Known rows, with every step that occurs:
Q Z P N: [-0.26 -1.20 -2.56  2.00  1.14  0.50 -0.76 -1.21  4.02 -0.47 -1.50  0.59
 -0.55 -1.27  0.06  1.24 -1.29  0.58 -3.16  3.25 -2.75 -0.86]
Q N P: [ 1.38 -0.75 -0.49  0.88  0.05 -1.76  1.75 -2.50  2.33  4.03  1.65 -0.25
  1.19  1.49 -1.45  2.95  1.02  0.86  1.31  1.16  3.14  2.92]
Q W P N: [-0.11 -2.73  0.71 -1.78  2.18 -0.25 -2.84  1.42 -0.28 -2.28  5.23  0.15
 -0.10  2.12 -0.28 -0.03 -2.06 -0.35  2.05  1.74 -3.36 -3.26]
Q N P Z: [ 1.99  1.75  0.19  2.88 -0.47 -3.11  1.20  0.35  3.02  4.30  3.93 -3.04
  3.79  1.31 -2.65  0.53 -0.16  0.24  1.70  0.33  2.83  1.32]
Z P N: [-0.48 -0.28 -1.36  4.63  2.00  1.32 -0.36 -1.39  1.93 -1.56 -1.95 -1.07
  0.67 -1.87  0.43  0.62 -2.60 -0.28 -1.86  2.22 -2.40 -0.68]
V X: [ 0.66  0.63  3.76  3.57  0.67  1.99  2.35 -3.03 -0.41 -0.08 -3.26 -0.11
 -3.41 -0.46 -2.66 -2.17 -2.48 -0.55 -0.96  1.53 -0.71  3.55]
Z Q W: [-3.96  0.83 -0.58 -5.49 -0.85 -1.01  2.88 -0.94 -2.61  0.73 -4.88  1.61
  0.52  0.16  0.89 -0.24  2.64  0.32 -0.10 -1.02 -1.23  1.08]
V X P Z: [ 5.43  4.36  2.25  2.37 -0.03  0.69 -0.61  2.42  1.48  0.34  4.34 -2.14
 -0.42 -0.09 -1.45 -4.03 -2.17 -1.96 -0.32  0.84  0.11 -0.68]
V X P N Q W: [-3.19 -3.86  3.96 -4.10  1.65  0.74 -0.49  0.30 -2.14 -2.17  2.32  1.12
 -2.24  0.98  0.65  0.02  1.01  1.42  2.05 -1.86 -3.40 -3.14]
Z Q X P N: [-0.70  1.31 -0.07  2.19  1.39  2.64 -4.78  3.51 -0.56 -4.96  1.54 -0.59
 -1.95 -0.09  2.06 -0.12 -2.64 -0.74 -0.18  0.72 -3.13 -2.92]
N Q: [-2.42 -0.37  3.43  1.33 -1.71 -0.40  0.61 -1.70  0.41 -0.23 -2.71 -0.56
  0.31 -1.37 -0.96 -0.25  1.21  2.52 -0.40 -1.84  3.61  0.65]
Z P N Q: [-3.19 -2.65  2.10  3.21  1.02  1.23 -0.66 -0.54 -0.11 -2.63 -1.91 -1.56
  0.81 -2.35  1.40  2.10  0.12  2.23 -0.78 -1.57  0.62 -2.58]
P Z Q: [-0.87  4.60  0.72  2.09 -1.07 -0.42  1.10  2.43 -1.46 -0.38 -4.39 -2.84
  2.01 -1.51  0.66 -1.22  1.03 -0.09 -2.00 -0.90  2.34  0.11]
W P: [ 4.34  0.79  0.11 -0.96 -0.60 -0.18 -1.21  0.26  0.20  0.06  3.99  0.14
  0.68  0.78 -0.65 -1.12 -1.30 -1.23  0.65  1.54  2.43 -0.27]
Q W P: [ 2.04 -0.90 -0.63 -6.15 -0.49 -1.49  0.01 -0.06 -1.02  1.00  5.04  1.76
  1.23  2.07 -0.37 -0.90 -0.01 -1.18  2.55  0.50 -0.31 -0.88]
V X Q N P: [ 2.29 -4.41 -0.38  2.36  1.59 -0.01  2.14 -4.56  0.75  3.51  1.16  1.42
 -2.16  1.84 -1.70  2.73  1.01 -0.02  1.62  0.39  1.58  3.89]
Z P: [ 1.56  2.10 -3.21  1.83 -0.83  0.56  3.10 -3.57  1.66  1.84 -4.01  0.29
  2.14 -2.83  0.43  0.15 -0.83 -1.18 -2.18  1.08  0.85  2.44]
Z Q: [-1.47  3.12  0.36  0.76 -0.91  0.85  1.33  0.08 -1.94 -0.94 -6.97 -0.53
 -0.23 -1.67  1.40 -0.18  1.55  0.37 -2.84 -0.11  2.25  1.55]
W P Z Q N: [ 3.03  4.41 -1.06 -0.56 -0.59 -0.94  1.07  3.42 -1.30  2.84 -0.57 -0.71
  0.55  0.37  1.43  0.24  2.77 -0.10  0.28 -1.13  3.40  2.03]
P Z Q W: [-3.38  1.92 -0.26 -4.46 -1.00 -2.02  2.65  0.91 -2.15  1.20 -2.76 -0.15
  2.24  0.27  0.24 -1.02  2.09 -0.02  0.41 -1.66 -1.33  0.07]
N P Z: [ 0.91  0.98  1.32  3.39 -0.55 -2.59  0.44  0.09  2.55  1.97  3.88 -4.07
  4.58  0.67 -2.85 -0.08 -1.63 -0.21  0.93  0.73  2.25 -0.67]
N Q W P: [ 0.17 -2.84  1.41 -6.70 -0.61 -1.26 -0.36  0.54 -2.61 -0.05  5.13  1.28
  1.28  1.69  0.68  0.43  1.74  0.39  3.18 -1.92  1.12 -2.54]

Rows:
[-5.86 -3.57  2.56 -3.31  0.27 -1.39  0.32 -1.15 -0.69 -0.88 -0.32  0.78
  0.27  0.77 -0.71  0.38  1.22  2.44  1.90 -1.82 -2.37 -1.84]	P N Q W
[-1.17  1.72  1.06  1.69 -0.12 -0.69  0.70  2.46 -1.93 -0.48 -1.50 -3.88
  3.30 -0.70  1.31  1.55  1.33  0.15 -0.92 -1.15  3.04 -1.65]	N P Z Q
[-6.17 -2.05  0.50  3.55 -0.38  1.48 -1.51 -0.35 -1.13 -3.24 -1.55 -0.97
  1.11 -1.52  0.72  1.92 -2.73  0.99  1.86 -2.82 -1.69 -0.71]	Z P N Q X
[-4.30  3.87 -0.63  2.63 -2.03  0.23 -0.11  2.19 -2.24 -1.31 -3.48 -2.01
  2.00 -0.90  0.17 -0.69 -2.12 -0.84  0.86 -2.22 -0.32  1.47]	P Z Q X
[ 2.79  0.02  2.90  3.37  3.05  3.17 -3.39  1.56  0.86 -3.81  2.93 -0.60
 -4.21  0.25 -0.04 -1.67 -3.19 -0.79 -0.94  2.92 -3.30 -2.24]	V X P N
[ 2.02 -3.53 -1.49 -0.09 -0.84  0.20  1.08 -4.88  3.85  2.55 -3.03  4.57
 -5.97  0.71 -3.56 -1.52  0.82  0.25 -3.14  2.59 -1.14  4.28]	V X Q Z
[ 2.75  1.31  0.61  2.51  1.63  1.58 -4.14  1.68  2.78 -2.95  3.17 -0.41
 -2.01  0.19 -0.09 -1.72 -2.46 -0.32 -1.21  3.07 -1.97 -2.47]	X P N
[ 3.19 -1.65  0.38 -1.54  0.51 -1.21  0.29  0.75 -1.36  1.36  6.26 -0.14
  0.70  2.11 -1.94 -2.59 -1.14 -2.26  3.03 -0.82 -1.41 -0.98]	V X Q W P Z
[-2.46  2.86 -0.70  0.93 -1.62  0.41 -1.43  3.73 -3.51 -2.13  0.06 -1.90
  2.33 -0.17  1.25 -0.10 -2.06 -1.54  1.84 -2.41  0.11 -0.35]	W P Z Q X
[-0.80  2.78 -0.68 -5.99 -0.84 -1.29  1.25  2.50 -2.00  0.67 -0.01  0.27
  1.58  0.41  1.64 -1.39  2.57 -0.71  0.37 -1.58 -1.20 -1.49]	X P Z Q W
[ 1.73 -1.35  1.28  2.43  2.12  0.67 -3.89  1.70  0.51 -3.01  4.44 -1.08
 -0.47  1.11 -0.49 -0.31 -3.04 -0.33  0.50  2.69 -1.28 -2.78]	W P N
[ 0.49 -3.43 -3.95  2.65  1.42  0.77 -0.90 -2.63  3.99 -0.26 -1.75  1.92
 -1.76 -1.07 -0.18  1.08 -0.85  0.02 -3.05  2.87 -3.19 -0.23]	X Q Z P N
[ 0.36  1.12 -0.16  2.93  1.06  1.96 -4.89  2.09  1.75 -3.70  3.44 -0.30
 -1.69  0.38  0.02 -1.17 -4.15 -0.88  0.55  1.76 -3.61 -2.06]	Q X P N
[-3.91 -2.41  4.26  3.43  0.65  0.45 -1.79 -0.11  0.40 -3.04 -1.20 -1.57
 -0.52 -0.93 -0.60  0.60 -0.16  3.00 -0.25 -1.18  0.76 -2.02]	P N Q
[ 1.04  5.35 -0.98  1.18 -1.03 -1.22  2.36  1.87 -0.01  3.62 -4.03 -0.66
  0.34 -0.33  0.34 -0.36  2.75  0.60 -0.73 -0.92  2.87  3.90]	P Z Q N
[ 3.69  5.01  0.32  0.35  0.32  0.91  1.47  3.26 -1.28  2.33 -1.48 -0.37
 -2.16 -0.16  1.71 -0.68  2.52 -0.41 -0.59 -1.03  1.83  2.41]	V X P Z Q N
[ 1.90  0.95 -4.70 -1.50 -1.76 -0.43  2.68 -3.34  4.37  3.39 -3.46  2.15
  0.62 -2.11  0.03  0.86  0.96 -0.15 -3.91  2.37  0.53  2.15]	Q Z P
[ 1.58  3.37  0.59 -0.02 -0.49 -0.14 -0.58  4.41 -3.01 -1.23  0.14 -2.85
  2.35 -0.53  2.03 -0.52  1.03 -0.90 -0.73 -1.18  2.92 -2.13]	W P Z Q
[ 2.88 -3.62 -2.38 -5.36 -0.17 -1.09 -0.17 -1.95 -1.10  1.23  4.65  3.56
 -0.43  2.48 -0.59 -1.15  0.51 -1.84  2.71 -0.03 -0.92  0.06]	X Q W P
[-5.30 -3.84  0.85 -3.57  0.65 -0.67  1.24 -1.46 -1.14 -0.62 -0.80  0.87
  1.32 -0.38  0.87  1.53  1.45  1.84  1.48 -2.32 -2.66 -2.21]	Z P N Q W
[ 2.01 -3.26  0.31  4.45  0.81  2.13  1.79 -5.89  0.12  0.49 -3.79  2.72
 -5.09  0.01 -3.06 -2.52 -1.37 -1.30 -0.84  0.68 -1.18  4.82]	V X Q
[-4.79  2.62 -0.95  1.56 -1.95  1.18  0.11  0.22 -2.65 -1.91 -5.48 -0.10
  0.26 -1.08  0.73  0.22 -1.62 -0.50  0.25 -1.65 -0.37  2.58]	Z Q X
[ 2.72 -1.71 -6.50 -0.69 -1.40 -0.13  2.43 -5.09  4.21  3.57 -3.77  3.99
 -1.01 -1.80 -0.25  0.66  1.51 -0.75 -3.71  1.86 -0.04  2.96]	X Q Z P
[-0.72 -3.92  1.45 -2.57 -0.52 -0.90 -3.09  1.20  2.79 -0.86  2.59  1.09
 -1.96  0.74 -0.45  1.50  1.84  3.03 -1.55  0.99  0.98 -2.99]	W P N Q Z
[ 3.71  6.06 -1.42 -0.35 -0.86 -0.43  0.95  3.33  0.09  3.00 -1.35 -0.25
 -0.41 -0.24  1.65 -0.74  3.10 -0.12 -0.83 -0.81  2.90  2.34]	X P Z Q N
[ 2.96 -4.66 -0.57 -4.79  0.95  0.33  0.39 -2.09 -2.72  0.53  4.58  3.40
 -2.16  2.46 -0.52 -1.06  0.01 -2.14  2.95 -0.30 -1.86  0.19]	V X Q W P
[-0.01 -1.01 -2.76 -2.03 -1.84 -0.28  2.24 -2.53  2.95  2.35 -3.19  1.74
  0.78 -2.60  1.08  2.17  2.68  1.41 -3.28  0.00  1.99  0.51]	N Q Z P
[-4.91 -2.73  2.19  2.01 -0.25  1.01 -3.73  1.56 -1.99 -4.09  2.57 -1.04
  0.35  0.31  0.21  1.34 -3.00  0.96  3.29 -2.60 -0.94 -2.09]	W P N Q X
[ 0.12 -0.35 -0.33  0.04  0.50 -0.75  1.82 -0.70 -0.58  2.52 -0.80 -0.73
  0.98  0.81  1.17  4.27  2.88  1.11  0.41 -0.21  3.76  1.83]	Z Q N P
[ 0.77 -0.66 -0.54 -7.05 -0.06 -0.48  0.10  1.71 -3.92 -0.42  2.37  1.34
  0.94  1.46  2.25  0.47  1.87 -1.02  1.74 -0.82  0.26 -1.93]	Z Q W P
